Known rows, with every step that occurs
fevep gurad roza dedin: [-3.68  2.08 -0.09 -1.46  1.25 -5.25 -3.51  6.54  1.62  1.20 -1.70  1.21
 -2.14  1.02  0.77  0.68  3.01 -0.95  4.11]
gokov gana megaro fevep gurad roza: [-1.75  5.85  0.45 -3.87 -0.22 -0.53 -3.69  5.36  6.30  0.97 -0.29  1.78
 -2.39  1.41  3.64  5.67  0.90 -0.78  3.04]
gana megaro fevep gurad: [-1.82  3.87  2.00 -0.07 -0.35 -0.28 -2.83  3.12  4.21 -0.15  0.48  2.39
 -0.21  0.96  3.98  3.61  0.50 -2.58  5.25]
roza dedin: [-4.09  1.45  0.28 -1.99 -0.65 -5.28 -2.26  2.19  0.99  0.23 -0.41  1.97
 -0.70  0.01  2.99 -0.77  1.48 -1.89  3.48]
gurad fevep megaro gana: [-1.90  4.18  2.67 -2.52 -2.24 -0.69 -1.56  1.98  2.95 -0.33 -1.25  1.07
 -3.32  0.28  3.67  0.65  0.89  0.22  3.54]
fevep megaro gana gokov: [-0.82  2.06  3.36  0.86 -0.85  0.25 -1.72  0.26  5.12 -0.57 -2.03  0.59
 -2.71  1.09  3.97  1.86 -1.70 -0.26  5.90]
gana gokov fevep gurad roza dedin: [-2.77  2.78 -1.34 -2.05  0.64 -3.44 -3.59  5.91  3.45  2.41 -1.78  2.16
 -1.68  0.93  1.90  4.75  0.76 -0.69  4.00]
gokov gana megaro fevep gurad roza dedin: [-3.88  4.16 -1.37 -4.12 -1.04 -3.73 -4.07  6.77  5.75  1.80 -0.81  1.21
 -2.03  1.78  2.46  3.98  0.51 -2.04  2.23]
megaro gana gokov fevep gurad roza dedin: [-3.14  3.45 -1.03 -1.96 -1.00 -3.23 -4.16  4.85  4.01  2.12 -3.29 -0.47
 -2.87  0.01  2.48  4.82  0.17 -1.30  4.52]
gokov fevep gurad roza: [-0.78  5.05  0.90 -3.02  1.59 -1.25 -2.61  4.81  2.35  1.63 -1.31  2.40
 -2.22  0.52  4.08  5.19  3.37  1.35  3.70]
gana gokov fevep megaro: [ 0.29  2.41  1.86 -1.01 -0.03  1.03 -0.48  0.98  4.65  1.30 -0.85  3.60
 -1.42  2.05  5.20  4.49 -1.21  1.18  4.18]
roza gokov: [-2.98  2.00  1.33 -1.97 -0.09 -2.97 -2.31  0.78  1.67 -0.05  1.01  1.65
 -1.31 -1.76  4.35  0.89 -0.29 -2.61  5.03]
gurad fevep: [-2.72  4.58  0.66 -3.97 -1.27 -2.46 -2.47  2.12  1.16 -0.65  1.03  3.45
 -1.38 -1.31  2.48  1.08  2.05 -0.66  3.12]
megaro fevep gurad roza gokov gana: [-3.61  5.36  0.05 -4.10  0.63 -1.75 -3.88  4.39  4.50  3.42 -0.04 -0.07
 -2.46 -1.32  5.15  4.79 -0.32 -2.53  5.07]
megaro gana: [-2.31  3.95  2.44 -1.71 -1.29 -2.09 -2.34 -0.15  1.69 -1.27 -1.47 -0.14
 -2.02 -1.22  4.42  0.66  1.29 -1.11  4.66]
gokov gana megaro fevep: [-1.96  5.02  0.65 -4.34 -2.22 -0.75 -2.30  1.13  5.46 -0.21  0.86  2.37
 -0.91  0.61  5.38  4.04 -0.62 -2.04  2.60]
gurad roza: [-1.63  3.93  1.14 -2.90  1.40 -2.71 -2.04  3.36  1.81 -1.19 -0.01  2.32
 -2.69  0.41  3.62  1.12  3.29  0.86  3.25]

Rows
[-2.50  3.53  0.67 -1.60  0.89 -1.41 -3.15  5.49  4.98  0.45  1.86  1.63
 -2.46  0.24  4.11  4.07  0.09 -3.11  4.81] : gana megaro fevep gurad roza gokov
[-0.31  3.81  3.17 -1.98 -1.34  0.65 -0.13  0.34  3.73  0.99 -2.56  0.68
 -2.67  1.10  7.28  3.13  0.67  1.11  3.47] : gokov fevep megaro gana
[-1.36  4.54  0.87 -2.05 -1.91 -0.33 -2.42 -0.79  3.69  0.01 -1.74  0.61
 -1.67 -1.32  5.29  4.66 -1.04 -1.14  4.78] : megaro gana gokov fevep
[-2.83  4.26  0.29 -4.00  0.48 -2.47 -4.15  4.87  4.02  2.21 -0.99  0.36
 -3.15 -1.14  2.39  4.22  0.03 -1.04  4.59] : fevep gurad roza gokov gana
[-3.15  4.13 -0.16 -4.62 -2.32 -1.31 -2.67  1.04  5.86  0.57  2.07  1.52
 -1.35 -0.87  5.86  4.14 -2.65 -3.79  3.10] : roza gokov gana megaro fevep
[-2.48  4.22  2.28 -0.04  0.86 -0.81 -2.83  2.11  1.92  1.73 -0.39  1.55
  0.17 -0.55  5.22  2.87  1.26 -2.57  6.46] : megaro fevep gurad
[-2.11  3.28  0.45 -3.66 -0.54 -1.90 -1.27  0.57  2.16  1.41  0.90  2.15
 -1.21 -1.66  6.44  3.80 -0.14 -1.68  3.82] : roza gokov fevep
[-1.71  3.54  1.95 -1.45 -2.53  0.00 -2.25  1.40  4.60 -0.36 -1.14  1.32
 -3.16  0.14  2.62  2.05 -1.57 -0.41  4.81] : gurad fevep megaro gana gokov
[-0.81  2.58  1.06 -3.66  1.35 -0.68 -0.13  3.83  3.97  1.86  0.04  2.51
 -3.70  1.36  6.80  3.63  0.62  1.27  2.67] : gurad roza gokov fevep megaro
[-1.56  4.57  1.17 -1.44  1.05 -0.81 -2.98  5.47  4.60 -0.38  0.55  2.40
 -1.98  1.54  3.61  3.75  2.06 -1.29  4.24] : gana megaro fevep gurad roza
[-2.62  4.75 -0.88 -5.95 -1.00 -1.86 -2.71  3.50  6.41  0.25  2.15  1.46
 -3.04 -0.14  5.34  4.18 -1.00 -2.51  2.26] : gurad roza gokov gana megaro fevep
[-2.18  5.24  1.14 -2.63 -1.58 -0.16 -3.60  2.72  5.84  1.17 -0.28  1.80
 -0.42  0.88  3.97  5.35 -0.62 -2.28  4.08] : gokov gana megaro fevep gurad
[-1.85  3.84 -0.31 -4.96  0.81 -2.41 -1.62  3.12  2.37  1.18  0.87  2.14
 -2.79 -1.03  6.14  3.76  1.26 -0.45  2.74] : gurad roza gokov fevep
[-1.27  4.58  1.44 -0.26 -1.52  0.26 -3.56  0.83  4.15  1.48 -2.70  0.10
 -1.39 -1.15  3.66  6.09 -1.11 -1.33  6.25] : megaro gana gokov fevep gurad
